Known rows, with every step that occurs
q-j: [  4  -4  -9   4  -6  14  -1   4  14 -10  11  14   1   7   4  12  18  -3
  -6   6  -7   2  -7   4  13  -3  -9 -14   3]
l-j-q-f: [ 30  14 -18 -18  11  -3   0  10   5   5 -22  -9  -1   8  -7 -27  15 -16
 -13  11 -20   7  13   2  18  13  -5   4   3]
t-f-l-j: [  5   4  -7   3 -19   3 -13   1 -10 -13  -1 -11 -13  -1  14 -25 -10   6
 -11   0  -9  22  -9  -2   8  16 -20   3  17]
f-h: [ -4  22  -8   3  14 -12   2  14   7 -15   5   4 -10  -6   6   4  -2   2
   0  -1  -1   4   6  -4   3  -9  -7   6 -18]
j-q-f-h: [ 19  34 -17  -4  24 -18  14  23  10  -5 -10   5  -6   2   3  -8  10 -10
  -5   3 -12   6  18  -2  16  -8 -14   1 -20]
h-f: [ 11 -10  -3  20   3  -3   9   5 -14  -8  -4 -13  -2  -2  13   1  -1 -11
  10   4  -2   1   3  -1 -10   2  -6 -18  11]
h-j-q: [  4  17  -5 -19  -2 -17   6   6   1  24  -5  -9 -18  -2  11  -5   3 -13
 -13  -8 -17 -11  12 -14  17   1  -7  -7  -5]
q-f-l-j: [ 17   6 -23  -8 -15  12  -4   0  -7  -2 -18 -12  10   6  -6 -30   2   2
  -6   8 -15  19  -4   4   8  20 -12   1  12]
x-j-q: [ -2   4  -4  -5   0 -11  -2  17   3  23   1   1  -7  -6  13  -4  11 -19
 -11  -2  -8   2   8  -3  10   0 -13   6   3]
h-f-l-j-t-a: [ 14 -11 -12   1 -23   7  -3  -6  -4  18  -1 -25  -2 -14  -1   3 -16 -28
  -3  -7 -12   8   2  -6  15  34 -37 -12  16]
x-j-q-f-l: [ 11   8 -18   0 -15   3  13  14  -6  25 -14   2  13   4  10 -18   8 -12
  -5   0 -11  12   4   4  13   4 -28  -9   8]
q-f: [ 19   6 -14   1  11   9   6   2  -6  -2  -9   1  12   8 -10  -8   6 -10
   4   6  -1  -4   2   6   1  -1  -1  -8  -1]
f-h-j: [ -5  30 -16  -8   9 -12  -1   9  -3  -5  10  -6 -18  -9   6   6  -9 -10
   0  -8  -6 -16   2 -16   5 -10  -6  -3 -18]
q-j-b: [ -1  10  -8  18   6   5  -5  -5  16  -4  21  13 -13  -2  -9   9   9  -5
  -7   1  -6  -6  -7  -1  21  13  -7 -17 -12]
h-j: [  0  10  -9 -11  -4   1  -3  -5  -9   9   6 -10  -9  -4   2   2  -6 -11
  -1  -7  -5 -18  -4 -12   2  -1   0 -10  -3]
l-j-s: [ 27  -6 -23 -15  -5   7  -5  -3   3  -2 -10  -3  -2   0   0 -11   8  -2
  -6   9 -12  22   7   1  16   8  10  16  17]
x-j-t-a: [ -4  -9  -5  -2  -5  10 -10   1   0  32  19  -4   3 -20  -9  25 -10 -41
  -2 -10   5 -13  -1  -4  13  15 -31  -4   6]
t-a: [  2 -10   7  -5 -14  11   2  -6   2  11   5  -6   3  -9  -7  10  -9 -18
  -6   4  -2   0  -7  -5  12   5  -9   3   8]
l-j-t: [  7   6 -15 -11  10  -4 -18  -2   6   8   1  -9 -10  -6 -10   0  -2 -11
  -6 -10  -5  -3  10   1  10  28 -14   2  -2]
t-f: [  5   3   5  15   8  -5  -6   2 -11 -13  11   3 -17  -2  14  -1  -7  -5
  -1  -3   5   1  -4  -2   1  -6 -10  -7   7]
f-l-j-t-a: [  4  -3 -10 -13 -25   9  -7  -8   5  23   1 -15  -1 -13 -11   2 -15 -20
 -10  -9 -10   7  -1  -4  22  34 -32   1   9]
t-f-h-j: [ -1  33 -11   3  14 -14  -6  11 -11 -15  19  -5 -31 -11  18   6 -16 -12
  -1 -10  -1 -15  -3 -18   6 -14 -16  -9 -13]
j-l: [  1   7  -9  -3   3  -8  11   1 -11 -10  -3  -3  11   9  -7  -8 -10   0
   8   3 -19   4  -6  -3   3   1  -4  -8  -3]
q-j-x: [ 13  -3 -13  -5  -4   9   2   9  21  -4   5   2   2   7   4  14   1   1
  -8  -4 -12   2  15  15  14 -11 -19 -15  12]

Rows
[  4   4 -19  -8 -12  -2  -9  -3   2  13  -4  -8  -2  -3  -4  -9  -8  -1
  -5 -14  -8   8   6   0  13  31 -26  -3   2]
f-l-j-t
[ 19  12 -14  -3 -15  -3  22   7  -1  17 -22   0  10  11   7 -21   7   0
  -5  -1 -14  17   9   3  16   6 -20 -12   1]
j-q-f-l
[  6   9  -7 -17 -22 -10   0   7   8  14 -20 -11  -9   2  10 -30   6   4
 -21   1 -23  25   8  -4  21  20 -15  10   8]
f-l-j-q
[  5   6  -5  17 -10  -7   2   0  -8   8   8   3  -9  -1  16   2 -17   2
   2 -20   5   8   1   0   9  11 -38 -19   3]
j-t-f-l
[ 31 -14 -28   1 -23   7   8  -2 -11  -3 -18 -12   2   1  16 -18   2  -1
   2   8 -16  35   6   1  12  12  -6   0  29]
h-f-l-j-s
[ -4   3 -10  19 -11  -2  -7   5 -13  14  16   4  -8  -9  20   5 -16  -9
   2 -20   8   5  -3  -1   6  10 -46 -16  11]
x-j-t-f-l
[  4   5  -7 -15  -7   3  -3 -10  -1  33  15 -13  -8 -15 -12  24 -19 -37
  -4 -16  -3 -25   2 -14  19  15 -25 -14  -4]
h-j-t-a
[ 14   0 -10  -3 -20 -12   7  10  -3   8 -23 -20 -11   1  20 -29   5  -4
 -14   3 -26  25  11  -4  13  20 -21  -3  15]
h-f-l-j-q
[ 21  31 -30 -14  16  -7   5  15   3   1  -2 -15  -7  -1  -1   4 -16 -12
   0 -13 -11 -14  22   2   8 -18 -15 -14  -6]
q-f-h-j-x
[ -9   6 -15   0   3  -1  -1   9 -18  -3   8  -3  14  -1  -2  -6  -8 -16
   8   4 -16   0 -13  -2  -1  -1 -11  -6   5]
x-j-l
[  9  16  -9   5  15 -10 -10  -1 -12   7  21  -5 -28  -7  10  14 -19 -21
   1 -23   5 -23   4 -11   9   5 -26 -21  -4]
h-j-t-f
[ 14   0 -13 -19  -2  -1 -13   5   9  -1 -10 -19  -6   0  -5 -11 -12   1
 -12  -4 -16   8  19  13   5   5  -6   7  19]
l-j-x
[ 13   5 -17   5 -15  11  13   1  -8   6 -14   0  19  10   0 -15  -1   4
   5   0  -6  13  -2   5   5   4 -16 -14   4]
q-f-l
[  7  30 -16   5  28 -19 -17  15   5 -20  15  -1 -31 -12   9   3 -12 -11
  -7 -12   0   2   7  -5  13  10 -28   3 -13]
l-j-t-f-h
[  3  13 -16 -10   8  -8  -6  -6  -3  22  11  -7 -11  -7  -4  16 -11 -20
   3 -22   0 -27   8 -10   8  12 -17 -17 -11]
h-j-t
[  2  34 -11 -17   8 -26   7  15   7  11  -1  -6 -25  -5  13  -3   1 -13
 -13  -9 -16  -7  14 -17  20  -6 -12  -1 -19]
f-h-j-q
[ 28  -4 -22  -3 -20   5  -1  -1  -6  -7  -7  -2 -10   1  17 -19  -3   5
  -7   3 -11  36   0   0  20   9 -10   7  26]
t-f-l-j-s
[ 22  34 -24 -12  23 -15   2  22  12  -9 -15  -3 -11   0   0 -21  13 -13
 -12   7 -18  11  16  -3  19   4 -11  10 -15]
l-j-q-f-h
[ -5  35 -23 -10   9 -18   8   8 -14 -15   7  -9  -7   0  -1  -2 -19  -8
   8  -4 -26 -10  -6 -18   9  -8  -9 -13 -20]
f-h-j-l
[-14  10  -8  19  10  -2 -14  -1  -2  13  22   2 -11 -18  -8   1  -3 -16
  -3  -4   4 -11  -7  -3   5  12  -5   0  -6]
x-j-b
[ 19  10 -28  -7  -5   4  -7  -2  -1  11  -9  -9   6   1 -11 -14  -4  -8
  -1  -8  -9   6   6   6  15  31 -27  -8   1]
q-f-l-j-t
[ -7   0 -12   0  10  -2 -12   6  -3  22  15   2   1 -13  -1  17  -2 -23
   4 -15   9 -14   6   3   2  11 -25  -6  -1]
x-j-t
[ 11  12  -4  -6 -16 -14  -2   8   0   5 -12  -9 -21   1  20 -30   0   0
 -23  -2 -20  25   5  -5  22  16 -24   6  12]
t-f-l-j-q
[  2  14 -12   9 -12  -6   0  -4 -16  14  12  -4 -17  -4  17   3 -23  -5
   0 -25   2  -6  -1 -10  11  10 -39 -26   1]
h-j-t-f-l
[ 17   9 -17  -5  12   0   5  17  -3  20  -8   2   5   3   0 -10  16 -28
  -6   4  -7  -2   9   4  10   0 -13  -3   4]
x-j-q-f
[ 17  19 -20 -10 -17  -2  18   4  -7  25 -18  -8   2  10   8 -19   1  -8
  -5  -6 -17   3   6  -6  18   5 -21 -17   0]
h-j-q-f-l
[  4   6 -18   0  -3   5  10   5   1 -19   8  10  11  14  -4   2   3  -4
   3   8 -27   5 -12  -1  16  -2 -12 -21  -2]
q-j-l
[  6  37  -8  -6  15 -29   4  18   0   1   7  -4 -39  -6  25  -3  -5 -16
 -14 -11 -12  -7  12 -20  21 -10 -19  -5 -15]
t-f-h-j-q
